What can hang from each mark:
rimu: domesi tezo
kude: natu zefaf
natu: gupu kude
zefaf: domesi kude tezo zeseg
tuvu: kedur
sipum: kedur
kedur: gupu sipum tuvu
zeseg: natu
tezo: zefaf
domesi: zefaf
dolok: kedur natu
gupu: natu

Every row comes from one small tree of marks. Brackets hold a mark, then the marks that hang from it, in alphabetical order. Every link used is in the known rows. Which tree was each row made from?
In the rows, 128 means zero.
Known rows:
(tezo zefaf): [122 121 136 111 133 132  97 153 131 105 149 133 128 133 189 136  99 139
  93 140 122  93 154 121  93 138 104 122 108 141 116 136 116 152 124  89
 122 150 143 107 163 129 102 117]
(zeseg natu): [124 159 144 112 139 121  95 135 100 119 140 138 167 128  84 141  84 115
  71 146 122 115 156 122 132 163 114 142 137 135  38 141 136 131 115 123
 134 155  97 116 124 118 121 108]
(zefaf domesi kude tezo zeseg): [161 114 156 170 106 108 183 122 155 136 160 142  74 157 207 145 121  92
 200 124  95 128  60  83 108  61 115 133 209  90 111 118 139 116 196  95
 128 152 132 140 138 129 179 118]
(zeseg (natu gupu (kude zefaf))): [ 99 168 147  65 130  72 112 107  31 141 114 152 171 100  66 131 149 109
 113 125 124 131 131 155 114 186 167  93  66 169 106 117 128 103 105 147
 151 113 132 136  97 141 149 142]
(zeseg (natu gupu (kude (zefaf tezo)))): [104 160 159  63 141 112 144 100  28 162 121 162 156 126 113 130 156 120
 148 125  90 127 100 143  92 193 184  98  89 182  85 116 133 104 132 163
 179 122 125 143  70 142 183 157]
(kedur (gupu (natu kude)) sipum tuvu): [ 98 106  79 109 146 181 136 101 170 136  94  68 134 114 104  93  90 201
 106  82 180 144 179 161 122 111 139 168 131 135 173 171 122 126  70 206
 185 108 121 121 175 109 134 128]
(tezo (zefaf (kude (natu gupu)))): [111  94 136 132 102  45  85 134 122 113 126 154 167  87 203 119 116 127
 145 129 143 104 170 139 162 133 114 111 143 140 147 124  97 137 131 120
 137 101 124 147  87 162 131 122]
(dolok (kedur tuvu) (natu kude)): [ 87 155 155 100 126 206 165  96 127 161 128 135 108 159 123 112 163 172
  96 134 116 141  75 166 120  93 147 129 154 153 178 175 139 121 209 100
 162 126 124 112 115 119  94  97]
(tuvu (kedur sipum)): [130  91 129 120 141 133 137 136 121 117 142 120 122 148  52 120  91 194
  84 163 113 103 149 127 140 114  85 162 193 149 183 154 136 184 113 102
 122 142 102 101 134 107  83 111]
(dolok (kedur gupu) natu): [122 127 179 133 157 166 130 125 141 140 117  94 143 139 141 113 172 204
  69 136 105 154  94 123 177 142 132 177 170 136 130 177 124 128 202 149
 161 113 130 119 150 138  75 105]
(gupu (natu (kude (zefaf tezo zeseg)))): [143 126 107 137 141 205 155 113 134 150 133 123  69 143 161 131 224 114
 184 120 114 109 106 113  90 133 158  77  89 143 158 118 121 139 123 144
 115 103 149 139 110 125 162 157]
(gupu (natu kude)): [125 159  96 116 128 138 111 121 134 137 133 137 152 103  92 130 130 122
 123 167 148 140 167 138  98 156 124 124  71 147 126 150 129 111  70 104
 115 110 120 120 129 124 125 117]
(dolok (kedur sipum) natu): [110 144 172 120 142 178 141 117 123 120 129  77 103 138 121 122 140 215
  53 143  78 122  88 116 158 126 108 141 188 162 167 153 131 162 206 117
 152 142 116 108 129 111  63  89]
(kedur gupu sipum tuvu): [104  75 127 121 173 190 127 132 162 105 112  80 117 145 133  97  65 204
  81  79 148 134 158 146 150  98 111 207 197 120 161 174 128 155 129 182
 185 131 122 106 199 110 130 118]
(sipum (kedur (gupu (natu kude)) tuvu)): [121 188  79 105 155 174 159 109 151 168  90  94 188 128 116  96 116 142
 131 113 187 180 205 166 124 139 163 172 103  95 190 193 134  98  89 208
 145 129 112 130 163 116 116 133]
(kude zefaf): [127  85 141 129 168 144 103 143 107 103 137 135 119 139 110 130 170 114
 115 153 108  96 130 131 153 140 106 118 102 134 146 132 127 146 115  82
 120 123 146 106 159 126 125 144]
(gupu (natu (kude (zefaf domesi)))): [119 138  90 127 138  83 132 116 128 151 126 128 152 107  90 135 137  99
 165 149 128 147 104 140  82 128 122  78  27 157 155 112 138  78  81  99
 102 122 161 126 148 121 129 159]
(rimu domesi (tezo (zefaf kude))): [136  98 128 143  89 182 109 133 145  86 132 164 132 124 201 140  61 111
 140 164 134 114 167 133 151 208 104 129 137 115 114  99  98 121 118  47
  89 134 102 119 132 118  90  74]
(gupu natu): [127 154 105 154 152 133  86 133 149 125 138 131 154 103 125 137 139 121
 112 165 142 137 173 118 136 159 105 144 103 129 102 163 132 135  80 101
  98 120 116 114 133 124 107 119]
(natu gupu kude): [108 192 148  84 111  80 121 123  73 141 132 167 153 105  82 132 124 134
 128 149 137 165 142 153  84 150 151 162 100 145 133 145 135 109  97 116
 131 130 135 126 114 146 138 123]
(domesi (zefaf kude tezo (zeseg natu))): [147 113 136 136 100 125 148 113 155 123 139 149  95 177 190 137 143  89
 120 109 108 115  96 101 152 114 143 110 186 103  64  82 127 134 207 109
 199 123  96 137  91 118 188 111]
(rimu (tezo zefaf)): [131 128 131 116 117 170  93 173 129 109 136 126 114 137 200 138  71 120
 107 163 125 105 154 129 116 184  96 135 123 152 129 113 112 146 101  92
  93 155 111 114 125 123  67 114]
(tezo (zefaf domesi)): [127 139 137 120 125  79 116 156 143 124 151 139 147 131 192 142  38 139
 119 134 115 114 108 111  73 118  98 115 100 139 117 119 135 123 128  80
 109 169 152 114 170 122  99 128]
(kedur (gupu natu) sipum tuvu): [105  95  91 152 170 179 112 114 179 122  99  64 140 124 134  96  92 197
  87  82 171 147 185 138 155 112 114 194 162 120 154 178 122 152  92 205
 168 114 112 116 190 107 124 128]
(dolok (kedur (gupu natu) sipum)): [125 115 145 157 166 172 104 106 148 130  92  57 151 113 129 114 142 208
  62 112 121 145 166 116 166 161 122 144 146 136 138 149 114 131 146 193
 142 115 129 121 175 109  91 111]
(zefaf domesi kude tezo (zeseg natu)): [153 144 160 150 100  92 172 106 126 145 154 138 111 153 199 146  97  86
 170 110  99 121  73  85 116  86 122 112 212 101  50 104 139 102 197 136
 142 155 108 149 113 125 178 105]
(kude natu (zefaf domesi)): [119  69 117 148 165 102 102 160 126 120 131 133 153 119  74 124 131 118
 144 140 102 108  93 142 154  95  95  91 100 151 116 108 139 113 122  99
 106 135 148 128 115 127 119 170]
(tuvu kedur): [137 114 135 130 142 121 128 137 123 133 154 157 134 156  79 132 124 152
 105 181 125 118 151 138 136 119  90 159 160 137 144 160 139 164 116  80
 102 132 112 104 121 124  89 119]
(zefaf zeseg): [147 148 150 153 126 155 125 143 135 105 151 129  81 135 130 141 138 121
 114 133 132 105 135 103 124  98 112 146 163  96 115 146 137 168 136 114
  82 147 135 119 149 128 122 115]
(tuvu (kedur gupu sipum)): [137  62 134 117 156 134 133 141 135 125 121  92 134 139  66 106  90 231
  82 138 131 122 165 133 158 107  96 199 201 139 186 168 126 173 108 175
 148 113 111 107 161 118  85 119]
(kude (natu gupu)): [104 149 138 134 143  83  82 149  89 122 125 165 175  92  72 123 134 139
 117 137 136 141 155 141 163 149 124 157 137 141  94 144 133 140 107 136
 111 125 115 134  75 151 123 146]
(domesi (zefaf (kude natu))): [130  30  90 151 116 101  86 153 181 101 127 159 140 135 112 113 148 104
 119 151 137 117 134 152 203 112  94 115 144 122 115  99 126 115 146  58
 182  99 105 121  90 129 145 134]
(zeseg (natu gupu (kude (zefaf domesi)))): [ 94 188 144  69 116  22 131 105  53 153 115 151 184 104  51 138  98 104
 137 124 110 168  91 149  78 160 161  81  53 166  97 100 141  65 114 147
 137 144 144 139 105 139 147 150]
(gupu (natu (kude (zefaf tezo)))): [126 116  99 117 163 190 135 115 112 154 132 142 124 135 131 124 194 117
 175 151 110 113 114 133  98 161 147  88  65 172 145 128 122 109  98 117
 148 102 134 131 114 128 164 160]
(zefaf domesi kude (zeseg natu)): [147 140 148 147  83  39 145 110 134 123 144 121 130 131 151 149  79  74
 138 121 123 129 100  96 137  83 109 107 183  80  65 109 134 109 166 120
 107 148 113 139 134 126 147  96]
(gupu (natu (kude zefaf))): [120 124  93 120 152 139 115 116 114 135 123 127 134 110  94 127 185 111
 148 159 138 117 147 146 114 154 133  85  40 157 155 129 117 112  65 105
 115  94 147 122 132 127 127 150]
(gupu (natu (kude (zefaf domesi tezo)))): [125 127  96 122 158 136 158 117 125 174 136 141 140 128 138 133 150 110
 198 145  97 136  72 128  67 137 133  76  57 178 146 109 142  79 108 105
 128 126 151 135 125 121 162 170]

Write each row's tree:
[135 150  94 146 119 106 151 112 147 149 124 110  96 111 105 139 153  95
 180 117 141 135  89 119  85  88 138  67  54 132 167 101 134 106  96 132
  73 119 172 139 146 121 130 150]	(gupu (natu (kude (zefaf domesi zeseg))))
[118 118 139 164 142 116  95 141  97 110 116 135 116 100 102 124 207 112
 144 101 132 113 127 128 184 115 148 111 121 125 151 119 122 169 135 171
  84 107 148 147  85 156 134 166]	(kude (natu gupu) (zefaf zeseg))
[104 210 149  64 104  52 116 106  53 146 124 163 188  95  61 134  93 124
  96 139 138 153 153 151  98 184 168 137  99 157  64 137 135  99  95 152
 148 137 110 133  91 141 145 114]	(zeseg (natu gupu kude))
[133  85  96 146 161 126 122 124 163 138 109  69 156 116  76 104 113 222
  88 136 159 139 190 125 166 133  97 186 167 139 175 179 122 169  74 193
 138  98 106 115 158 117  79 126]	(tuvu (kedur (gupu natu) sipum))
[139 104 133 113 117 170 146 127 117 116 131 123  58 135 102 131 185 106
 145 124 123  91 107 133 101  87 144  84  99 123 177 116 125 141 123 123
 104 120 169 129 142 130 135 139]	(natu (kude (zefaf zeseg)))
[141 115 140 160 140 112 142 139 135 118 141 115  86 143 128 144 139  95
 153 111 106 125  75 107 114  78 114 106 119 105 139 103 141 135 155 110
  76 152 170 124 164 124 128 155]	(kude (zefaf domesi zeseg))
[103 136 147  85 136  90 124 120  68 129 124 160 140 106  92 128 174 120
 151 141 125 140 121 156 108 164 158 116  66 162 171 122 127 115  95 112
 134 115 156 127 127 147 146 148]	(natu gupu (kude zefaf))
[111 205 126  84  77  59 134 109 111 141 108 155 134 127  61 136 121 110
  80  89 150 163 119 141  94 138 186 113  87 131  74  89 135 111 133 157
 165 136 124 138  85 134 154 131]	(domesi (zefaf (zeseg (natu gupu kude))))
[153 117 139 165  62 200 132 127 156  85 129 137  75 139 221 146  85 103
 152 131 150 106 157 107 141 160 119 128 160  84 128  90  92 143 132  76
  68 138 111 134 135 121  88  63]	(rimu domesi (tezo (zefaf kude zeseg)))
[131  74 119 160 116  49 110 139 152 119 142 146 158 106 116 128  89 103
 160 157 120 118 111 129 168  83  72 114 157 116 113 122 137 100 138  75
 116 130 117 135 106 133 136 131]	(zefaf domesi (kude natu))
[148  82 124 166  93  95 126 130 188  98 138 142  67 166 175 133 165  84
 122 123 135 119 114 113 161  70 107 125 165  80 129  97 123 140 172  73
 152 111 128 118 142 124 142 112]	(domesi (zefaf kude zeseg))
[151 184 100 135 176 133 124 139 133 142 105  69 212 113 129 112 124 135
 104 136 163 172 208 121 158 181 133 179 112  88 142 179 127 120  82 193
 120 132 111 130 174 124  96 133]	(sipum (kedur (gupu natu)))
[132  67 108 152  87 187  83 148 152  88 122 160 148 109 160 129  77 122
 143 159 142  92 174 151 179 188 101 121 138 127 110  90  94 127 115  69
  89 120  92 137  78 123  85  84]	(rimu domesi (tezo (zefaf (kude natu))))
[117 106 140 149 112  49  85 129 104 118 127 164 161  86 124 119 148 113
 149 147 132 130 157 145 198 137 112 148 167 119 118 142 119 127 124 111
 136 101 110 143  83 158 145 127]	(zefaf (kude (natu gupu)))
[123 110 123  96 137  92 146 134 100 136 136 145 132 128  76 135 114 110
 159 147  98 134  75 145  77 102 123  88  66 149 158 104 144  87 116  75
 119 143 168 119 156 125 132 151]	(natu (kude (zefaf domesi)))
[128 104 103 143 167 146  99 134 158 115 105  56 148 104 115 111 104 198
  82 109 154 145 183 113 150 158 108 183 140 127 135 154 116 148  73 198
 147 111 113 117 183 118 108 130]	(kedur (gupu natu) sipum)
[105 107 137 139 166  94  81 144  80 113 115 153 162  96  74 119 190 127
 131 134 119 124 145 153 184 152 129 118 102 157 132 124 125 146 111 138
 118 107 133 137  88 151 134 172]	(kude (natu gupu) zefaf)
[137 171 138 114  86 170 106 152 127 110 133 104 100 135 195 147  66 107
  84 121 131  88 149 110 123 179 127 107 145 127  80 101 111 158 127 158
  83 160  97 135 103 121  71 101]	(rimu (tezo (zefaf (zeseg natu))))
[140 120 136 123 129 156 191 126 122 157 145 133  70 164 145 140 158 110
 199 110  86 118  39 114  55  83 148  84 117 140 155  94 145 110 161 121
 126 150 176 141 136 125 178 163]	(natu (kude (zefaf domesi tezo zeseg)))
[127 178  94 144 184 166 134 120 163 148  95  78 201 133 147 100 122 133
 112 110 178 181 215 144 167 154 139 197 138  74 158 200 133 127 105 200
 130 134 102 127 179 117 101 141]	(sipum (kedur (gupu natu) tuvu))
[131 140 143 175  82  15 124 124 136 129 129 149 131  99 143 133 126  94
 184 106 138 152 108 115 170  67 121 136 181  95 126 111 134 112 160 137
  86 125 131 161  86 155 147 129]	(zefaf domesi (kude (natu gupu)) zeseg)
[111 118 127  86 138 146 139 137 100 126 140 120 112 125  97 119 177 144
 131 155 110 110  73 151 124 122 132 119  87 173 194 146 127 132 133  89
 156  94 142 110 121 142 108 139]	(dolok (natu (kude zefaf)))
[150 120 123 152 131 187 145 150 165 121 146 151  70 184 173 136 156 121
 122 107 106 131  84 106 113 112 137 147 155 116  97 101 145 157 178  98
 164 151 123 120 118 114 164 148]	(domesi (zefaf tezo zeseg))
[143  87 121 166  82  56 127 145 178 114 142 125  99 119 215 133  88 112
 166 106 139  79 114 102 129  35  91  71 157 104 148  97 116 130 165 111
  97 133 148 148 117 140 117 118]	(tezo (zefaf domesi (kude natu) zeseg))
[139  78 107 154  92 170 110 135 166  85 120 184 131 148 104 135  94  92
 120 162 134 161 136 152 180 202 109 169 127 103  83  78 120  97 117  10
 125 128  87 111 112 106 111  87]	(rimu (domesi (zefaf kude)) tezo)
[129 154 162 104 125 156 170 113  76 149 131 143  72 146 150 133 213 123
 188 105 104 129  80 125  90 126 187 115 116 147 163 116 128 142 151 166
 137 120 161 149  98 151 182 161]	(natu gupu (kude (zefaf tezo zeseg)))
[130 154 107  90  81 132 136 124 143 128 123 150 114 151  69 135 112 107
  74 105 143 125 116 136  84 118 154  92  95 125  73  80 136 127 138 130
 165 140 120 125 100 115 142 122]	(domesi (zefaf (zeseg (natu kude))))
[134 197 133 102  82  91 159 116 117 150 142 127 127 125  81 149  67 110
 122 113 127 136  93 120  62  94 142  94 114 119  65 109 150  98 134 137
 100 162 130 137 122 119 132 115]	(zefaf domesi (zeseg (natu kude)))
[158  82 129 160 109 145 153 133 183 120 145 151  57 185 218 133 168  99
 152 114 108 117  79 101 148  90 124 136 194 100 121  93 130 143 201  74
 183 119 119 127 117 123 181 125]	(domesi (zefaf kude tezo zeseg))
[132 187 142 124  96  84 132 128 142 124 144 114 134 134 182 151  40 119
 100  88 129  98 113  86  71  97 128  80 124 116  58 100 128 133 161 153
 101 183 143 133 138 122 103 115]	(tezo (zefaf domesi (zeseg natu)))
[140  84 131 172 151 168 143 149 139 140 140 130  95 148 137 130 168 116
 189 104  85  99  45 105 131  78 126  87 149 133 120  98 143 137 176 139
 106 147 151 148  99 128 160 180]	(kude natu (zefaf domesi tezo zeseg))
[126 146 127 116 178 175 148 133 143 128 107  96 165 155 143 102  91 147
 108 105 151 165 182 152 161 123 134 218 170  77 165 196 141 132 143 181
 151 151 116 116 187 118 114 131]	(sipum (kedur gupu tuvu))
[129 143 128 131 113 225  97 155 135  92 129 155 130 124 158 145  53 141
 109 145 135 122 166 131 112 221 118 146 107 136  87 104 110 135  95  70
  71 160 109 117 129 111  66  98]	(rimu domesi (tezo zefaf))
[163 106 157 165 114 168 157 122 142 124 158 136  54 159 219 137 176  99
 177 132 101  94 105  90 146  86 120 145 215  94 127 134 125 151 187 100
 141 125 119 134 128 131 176 101]	(zefaf kude tezo zeseg)
[115 197 166 135 123  35 128 114  78 133 120 130 141 118 115 145 123  86
 133  82 116 152  87 106 124 136 151 104 107 125  83  99 138 118 151 179
  96 154 151 145 122 140 140 147]	(kude (zefaf domesi (zeseg (natu gupu))))
[124 114  88 103 138 141 123 118 148 133 103  64 148  90  97 105  94 201
 100 116 162 142 183 137 108 149 133 152 108 147 159 155 118 121  60 199
 166  94 129 124 169 120 124 126]	(kedur (gupu (natu kude)) sipum)
[132 113 147 171  92  61 107 125 125 113 122 141 114  98 139 124 167 103
 161 123 150 119 143 124 194  89 127 142 187  89 134 133 117 148 153 153
 105  99 119 155  78 159 150 121]	(zefaf (kude (natu gupu)) zeseg)
[150  95 157 157 161 219 144 139 122 124 145 132  48 168 173 135 205 113
 158 114  82  90  84  94 127 112 139 119 155 123 137 122 128 167 167 126
 119 132 148 128 136 127 164 153]	(kude (zefaf tezo zeseg))
[121 166 151 108 111 110 146 112  87 129 122 140  89 120  95 133 197 106
 156 104 130 135 115 139 105 113 171 117  89 129 180 118 123 140 119 153
 103 107 169 139 125 152 148 146]	(natu gupu (kude (zefaf zeseg)))
[135 154 119  91 105 179 159 124 136 148 132 149 102 170 124 134 134 117
 105  98 107 129  85 124  71 134 172  99 126 139  60  84 142 121 169 142
 194 141 111 132  73 112 182 136]	(domesi (zefaf tezo (zeseg (natu kude))))
[135 134 102 115 143 133 106 123 149 146 115 111 162 100  98 115 126 157
 122 139 171 163 177 143 117 144 142 162  85 133 128 165 120 102  63 171
 142  91 129 129 156 137 126 122]	(kedur (gupu (natu kude)))
[144 190  85  95 145 133 149 123 128 156 101  81 204 104 109 108 128 143
 124 139 171 176 206 143 119 174 157 154  77 101 165 172 130  96  68 190
 131 123 119 136 157 127 103 131]	(sipum (kedur (gupu (natu kude))))
